Every row comes from one small tree of marks. The marks that hang from a mark follow it in brackets, in alphabetical order. Every link used is in the known rows. Which tree was each row made from?
Known rows:
M(R(X(K(J(E(P)))))): [  5.6   9.9 -16.6  24.7 -17.0   6.8 -21.9  -8.0   5.7  -5.5  -7.2 -19.5
   9.6  18.1 -19.5 -20.0  18.3  19.6   3.2  -9.2   8.2  -1.0  -8.3   5.7
  -3.2 -15.7]
R(M X(K(J(E(P))))): [ 16.5   1.8   6.1  24.5  -4.0 -18.3  24.4  23.4 -14.5   3.9  -2.3  15.2
   0.6 -21.8   7.7  11.9  -9.3  31.5  12.6 -12.0 -11.3  21.2   3.4  37.8
   0.2  16.1]
K(J(E(M P) R)): [-22.5  -3.8   0.4 -25.1 -16.7 -10.9  -3.7 -33.2 -11.8   2.5  -4.4  16.1
  -4.4  30.8  25.9 -20.5  25.4 -18.3  -5.1   7.9 -30.9   1.6  11.0 -23.8
  -5.9  23.1]
J(E(P(K)) R): [-13.7 -24.5 -20.0   4.8  -8.5  14.3  -2.9 -15.4 -18.2   4.8 -11.1 -19.2
   2.6  27.1  10.1   8.5  41.0 -29.1 -32.1  17.1 -19.6 -36.9  -2.9 -25.2
  -6.0  17.7]
E(M(R)): [-18.5  13.6  -0.1   4.2  -8.4  27.7  -3.1  -2.1  28.9  -5.6  -0.8 -37.3
 -10.9 -18.1 -15.1  -3.1  -4.9  11.5  12.8   1.4   9.7  26.6   8.0 -16.7
  15.9 -17.1]
P(K(J(E R(M X)))): [  9.0 -14.5  -9.1  19.3  20.5  -4.9  17.1 -10.7 -26.0   9.7   3.1  11.4
  10.0   7.7  23.0   4.9 -10.6   9.0  -3.6  -8.9  46.2  -8.0 -21.7  -0.3
  13.0  14.4]
R(M X(K(J(E)))): [ 16.8   0.4  -3.1  30.2   4.2 -16.8  17.6  20.5 -14.0  -1.0   0.2  14.8
   5.3 -28.3   5.3  16.7 -31.9  30.0  18.3 -12.9  10.0  28.3  -4.9  36.3
   9.5  11.6]
R(M X): [  2.7 -12.2 -18.0  37.9  19.3   8.6   5.8  56.3   1.3   5.1 -12.7  -7.4
   7.3 -55.2  -7.4  29.6 -52.4  11.4  19.5   0.4  21.9  37.9  -0.3  15.6
  25.2 -10.1]
M(R(X(K))): [  5.7  12.9 -29.5  38.9  -5.9  19.0 -25.9  10.2  19.2  -5.3  -4.9 -38.7
  11.3  -2.6 -41.5  -6.5 -17.0  22.6   8.8  -9.3  32.8   1.5  -8.2   7.1
  15.9 -34.8]
P(K): [  2.5   8.9 -19.0  28.8  20.8   9.6   5.8  20.7   7.5  -6.3  -2.6  -8.9
  -9.2  -6.8 -30.9  18.2 -31.0  -5.6   9.1 -30.2  36.1   2.7 -27.2 -10.9
  10.5 -19.8]
X(K(J(E R(M)))): [ -0.7   7.9 -15.8   8.3 -17.0 -22.7   4.5 -33.5 -11.0 -17.0  10.7  18.8
   3.8  11.6  -4.3   5.9 -17.2  13.2   6.6 -12.0  -2.6  -1.9  -2.6   7.0
   3.7   6.8]
K(J(E)): [-14.3   3.1 -28.7   3.6   1.8 -16.1 -25.0  -8.3  -1.8 -24.1 -14.6  29.6
   1.6  13.1 -10.3  -1.1 -25.4 -29.8  24.4 -17.2   0.8  36.2 -25.0 -23.9
  -2.1  -6.1]
E(J M): [ -3.7  11.6  44.1 -42.4  13.9  11.5  -0.7  12.6  30.9  -9.3   5.2   9.2
 -19.2 -28.4   9.3   2.1  -2.6 -13.3  13.5  14.8 -23.2  34.8  10.9  -5.7
 -18.2  -9.0]
X(K(J(E R))): [ -2.3  13.0 -24.2   5.0 -18.4 -22.1 -11.2 -33.3  -8.3 -17.3   7.9  16.4
   2.0  28.2 -18.2  -7.1 -14.7   0.0   3.5 -16.0  -6.1 -10.2  -8.2  -1.4
  -1.4   2.3]
L(E(J)): [  2.6  -2.9   1.4 -28.5   6.5 -23.7 -18.1  11.5  13.6 -32.1   6.2   4.5
  -3.4 -24.6 -30.3  13.9 -16.8 -52.2  11.9  -4.9   0.7  14.7 -14.1   2.0
   1.1  -8.4]
P(K(J)): [  5.2  18.2 -11.4  16.8  19.3 -10.0   5.1   1.7   1.2  -6.7   2.3  20.6
  -6.2  12.4 -22.3  -0.5 -35.6   0.8  21.0 -43.0  45.0   9.7 -31.0 -11.5
   5.5 -18.7]
X(K(J)): [  3.2  36.5 -17.3  13.2 -12.2 -26.7  -8.4  -7.2  10.0 -21.5   8.1  23.9
  -9.0  13.8 -43.3  -5.5 -43.2   9.9  27.1 -41.6   1.4  12.3 -11.6   5.5
  -1.5 -20.0]
K(J(E(M P) R(X))): [-12.5  -8.8   0.6 -17.4  -8.9  -9.1  -5.6 -16.6 -19.8  18.0  -6.0  11.2
  -0.2  28.1  33.4 -27.1  24.1 -14.4 -10.2  12.1 -24.4  -1.2  10.7 -10.3
  -2.6  32.8]
J(E R(X)): [-12.0 -34.5 -45.0  21.9   6.5  14.5 -30.9   9.7 -19.7   7.5 -16.4 -26.0
  19.5   6.7   9.5   6.6  -3.1 -36.1 -23.3  32.6   2.2 -13.7  -4.8 -16.3
  14.9  17.3]
R(M X(K(J))): [ 17.8  11.6  -3.1  31.9   5.6 -18.4  16.9  28.0  -5.9   2.3   4.3  18.1
   4.0 -33.4  -9.1  13.3 -48.3  39.1  24.7 -21.2  19.1  27.8  -0.7  36.7
  15.1  -2.3]

Write each row's tree:
[ -0.9 -31.0 -18.4  16.3   2.1  16.4  -4.6   5.7 -27.9  23.2 -13.9 -25.9
   8.7  23.4  19.5  -0.1  41.8 -22.1 -38.9  21.4 -10.3 -40.0  -3.3  -8.6
  -1.0  28.0]	J(E(P(K)) R(X))
[ 10.5  -2.1   4.8 -19.7  11.2   3.7 -26.5   6.0  11.4   0.0   6.3   7.2
  11.5  -0.5  -5.7  -3.3 -13.5 -13.1  -8.1  20.2  -2.4 -17.8   5.7   5.1
 -11.6 -19.3]	E(J(R(X(K))))
[  1.5  24.5  12.7   7.6  -8.4   9.0   3.7  -5.4  15.5   6.2   9.2 -21.0
  -8.9  -3.1  -5.2 -23.5  -3.6  36.8  12.1  -9.9  16.4  18.8   8.6  10.8
  12.3  -4.5]	E(M(R(X(K(J)))))
[-20.1  16.9  18.0  -8.8 -24.3  25.6   7.0   2.3  27.9   3.0  -5.7 -35.4
 -20.2  -2.4 -10.2 -11.4  39.3  13.2   2.2   2.2 -30.1  13.8  22.9 -14.9
  -3.8  -9.8]	E(M(R) P)
[  5.5  20.2  39.7  -3.3  -4.3  13.7  29.4  -2.8   5.5  25.2   3.6 -17.9
 -16.9  14.4  15.2 -32.4  47.7  39.6  -2.7 -16.3   7.6  -1.5   8.3   6.1
  -4.9   7.7]	E(M(R(X)) P(K(J)))
[ -8.2 -11.9  26.2 -40.3  -5.5   6.8  -1.8   0.2  16.3  -3.0  -4.0  18.1
   4.8 -12.8  11.1  10.3  21.1 -11.9  -4.8  29.6 -38.9  -8.8  25.1 -10.4
 -24.4 -18.6]	E(J(R(M)) P)
[  6.4 -10.1  40.1 -34.7   6.7   9.5  21.2  -4.3   7.1   6.4   5.1  16.4
   0.4  -5.2  19.8  10.5  33.7   4.6 -13.9  16.1 -13.6 -27.9  12.6  -2.6
 -25.7 -11.8]	E(J(R(M)) P(K))
[ -9.5  -3.9  15.8 -42.4  -6.9   7.6 -22.8  -1.1  19.7  -3.8  -6.7  14.4
   1.1  10.8  -3.5  -5.2  24.9 -29.5  -8.8  23.8 -44.0 -18.8  17.2 -20.8
 -29.4 -23.3]	E(J(R) P)
[ 17.1  10.2  76.3 -38.7   8.5  28.8  25.0   4.4  21.1  20.5   7.6 -16.4
 -15.9  -2.3  28.3 -23.2  71.8  29.2 -14.2  12.8 -10.2  -8.8  14.0  13.6
 -30.9  -1.4]	E(J M(R(X)) P(K))
[  1.7 -32.5 -22.6  25.6  -2.7   6.6   5.5   1.5 -24.8   6.2  -2.8 -20.2
  17.8 -13.5  20.7  23.4  -1.3   4.9 -20.7  29.2   0.7 -13.9   7.2  14.2
  16.9  26.2]	J(E R(M X(K)))
[  3.0   3.9  68.7 -57.4   2.4  15.4  29.9 -11.4  11.1  20.5  14.2   2.2
 -19.8   8.6  34.8 -12.6  62.2   4.0 -25.6  21.4 -34.6 -30.0  24.7  -1.9
 -30.7  12.2]	E(J(R) M P(K))
[  3.2  23.8 -17.0  12.2 -13.2 -25.3  -8.4 -16.0  -0.5 -27.0   3.7  22.6
  -7.2  17.8 -26.8  -0.2 -21.3  -2.0  18.2 -31.1 -11.1  14.1 -18.7   4.5
  -8.2  -2.1]	X(K(J(E)))
[-24.7 -22.6 -15.6  -5.4  -7.3  17.3  -6.8 -19.0  -9.9   0.6  -3.1 -27.9
  -1.2   2.3  22.7   8.2  17.0 -26.9 -22.7  33.5 -20.3  -4.8   9.8 -25.1
  11.9  27.7]	J(E(M) R)
[ 15.4   4.2  -7.7  42.8   7.8  -2.6  17.8  43.7  -0.7   3.5   0.5  -7.6
   1.2 -47.6 -16.4  28.7 -45.3  33.7  15.1 -11.3  13.8  22.1   3.3  37.7
  17.9  -4.0]	R(M X(K))
[  0.3   7.7 -18.1  10.6  13.9  -7.9   1.6 -17.2  -6.6   1.5   6.9  14.2
   2.3  24.3 -10.9  -5.2 -28.6   0.7   5.4 -27.8  49.3 -14.3 -20.6 -18.1
  13.0 -12.1]	P(K(J(R)))
[ 10.1  -1.2  -8.5  19.0  21.7  -6.0  15.6  -0.4 -16.1  13.6   7.1  13.4
   8.1   4.1   5.8   0.6 -31.2  19.1   5.3 -20.3  56.8  -7.9 -14.9   0.9
  19.6  -3.1]	P(K(J(R(M X))))
[  1.4 -13.8  -2.5 -23.1  19.1  10.7 -34.7  14.2  13.1   2.2  -4.4   7.1
  14.9  -5.1  -1.1  -2.1 -17.5 -26.7  -4.8  26.9   4.1  -7.2   3.1 -10.0
  -7.3 -23.4]	E(J(R(X)))
[  0.6  21.1 -15.9   8.5 -16.3 -24.8   4.4 -23.5  -0.3 -12.9  13.1  21.1
   2.1   7.2 -21.9   1.4 -39.4  24.6  14.4 -23.3   9.2  -2.0   3.1   8.1
   9.7 -11.6]	X(K(J(R(M))))
[ -7.0  -4.2  21.7  -1.5  -3.3  14.4  27.1   6.8  -5.9   2.8  -8.7 -17.3
 -25.2   1.3  18.4  10.1  48.8 -13.6 -13.1   1.3 -38.1   6.6  -2.8  -7.1
 -16.0  32.8]	J(E(M P(K)))
[  0.9  -2.7 -37.1  25.4  -1.2   4.0 -21.5  11.6  -5.3  13.4   1.8 -22.0
  10.8   7.4 -23.2  -2.3 -30.5  -0.3 -13.4   6.6  12.9 -28.3   6.5   4.5
  19.6  -5.5]	J(R(X(K)))
[ 11.3  19.2  67.8 -41.4 -12.6  19.6  10.3   2.2  30.4   9.8   6.3 -12.8
 -17.0  -5.2  14.4 -25.0  63.9  27.6  -7.7  19.4 -42.8  -0.9  28.3  19.6
 -33.9  -6.2]	E(J M(R(X(K))) P)
[ 13.1   1.5  27.5 -32.4   3.0 -22.6   8.6  11.1   5.2 -17.0   9.9   5.1
 -14.1  -7.5 -19.5   9.3  27.3 -38.9  -4.6 -15.2 -12.2 -12.0 -11.6  10.9
 -15.1   2.9]	L(E(J P(K)))
[-18.9 -17.1 -27.0  -3.2  -4.2 -12.7  -7.5 -30.2 -14.7 -13.4  -4.5  24.5
  14.6   5.0  16.9   6.9 -21.6 -10.4   9.9   6.9   9.3  16.3  -5.6 -21.8
  12.0   5.2]	K(J(E R(M)))
[ -8.1  -4.9  19.0   1.9 -11.0  26.5  19.9 -11.3   1.5  -0.2  -7.9 -34.9
 -15.7   7.1  17.9   2.2  64.3   3.5 -15.4   7.8 -20.7   1.8  -2.7 -11.8
 -11.9  18.8]	J(E(M(R) P(K)))
[  3.7   9.2   8.2   4.8  15.9  -5.8  20.3 -11.2  -8.1  -4.7   4.0  14.1
 -13.4   9.9   9.5   0.4  -1.6  -0.8   8.9 -25.6  25.1  14.6 -27.1  -7.9
  -1.2  13.5]	P(K(J(E(M))))
[ -8.5   1.8 -36.4   5.7   5.7 -13.6 -32.6  -2.6  -5.6   9.3  -5.1  18.6
  13.9  19.3  -9.5 -21.2 -43.9 -12.3  11.5  -6.9  26.3   2.1  -4.9 -17.1
  16.8 -13.1]	K(J(R(X)))
[ -9.3 -20.9 -12.8  -1.0  -6.9 -12.2  -3.3  -9.9 -23.4   7.9 -10.9  20.8
  14.2  11.9  28.4  -6.7   7.4  -6.4  -1.5  11.0  -9.5   4.4   3.7  -6.7
   2.8  18.3]	K(J(E(P) R(M X)))
[ -8.5 -24.4 -32.3  24.4   8.7  12.4  -6.2  23.7  -8.1  15.3  -5.8 -17.4
  19.1 -28.9   1.9  18.9 -40.9   3.1  -2.8  20.8  25.4  -1.9  12.5  -1.1
  32.2  -5.6]	J(R(M X))
[  9.7  -6.4  33.7 -30.3  -4.1   2.0   4.3  10.2   6.7   8.8   2.5  14.7
   4.7  -9.6  12.7   2.0  24.8   7.8 -12.9  26.0 -38.0 -21.3  26.5  18.5
 -25.0  -7.0]	E(J(R(M X(K))) P)
[ 14.5  -6.9   2.3 -23.4   0.7 -27.5 -15.2   1.9  -1.8 -14.1  18.2  -6.4
   6.6  -9.3 -19.1   2.0  -5.3 -34.0 -11.8   4.8   4.7 -23.4  -1.1  21.1
   6.5   6.8]	L(E(J(R(X(K)))))
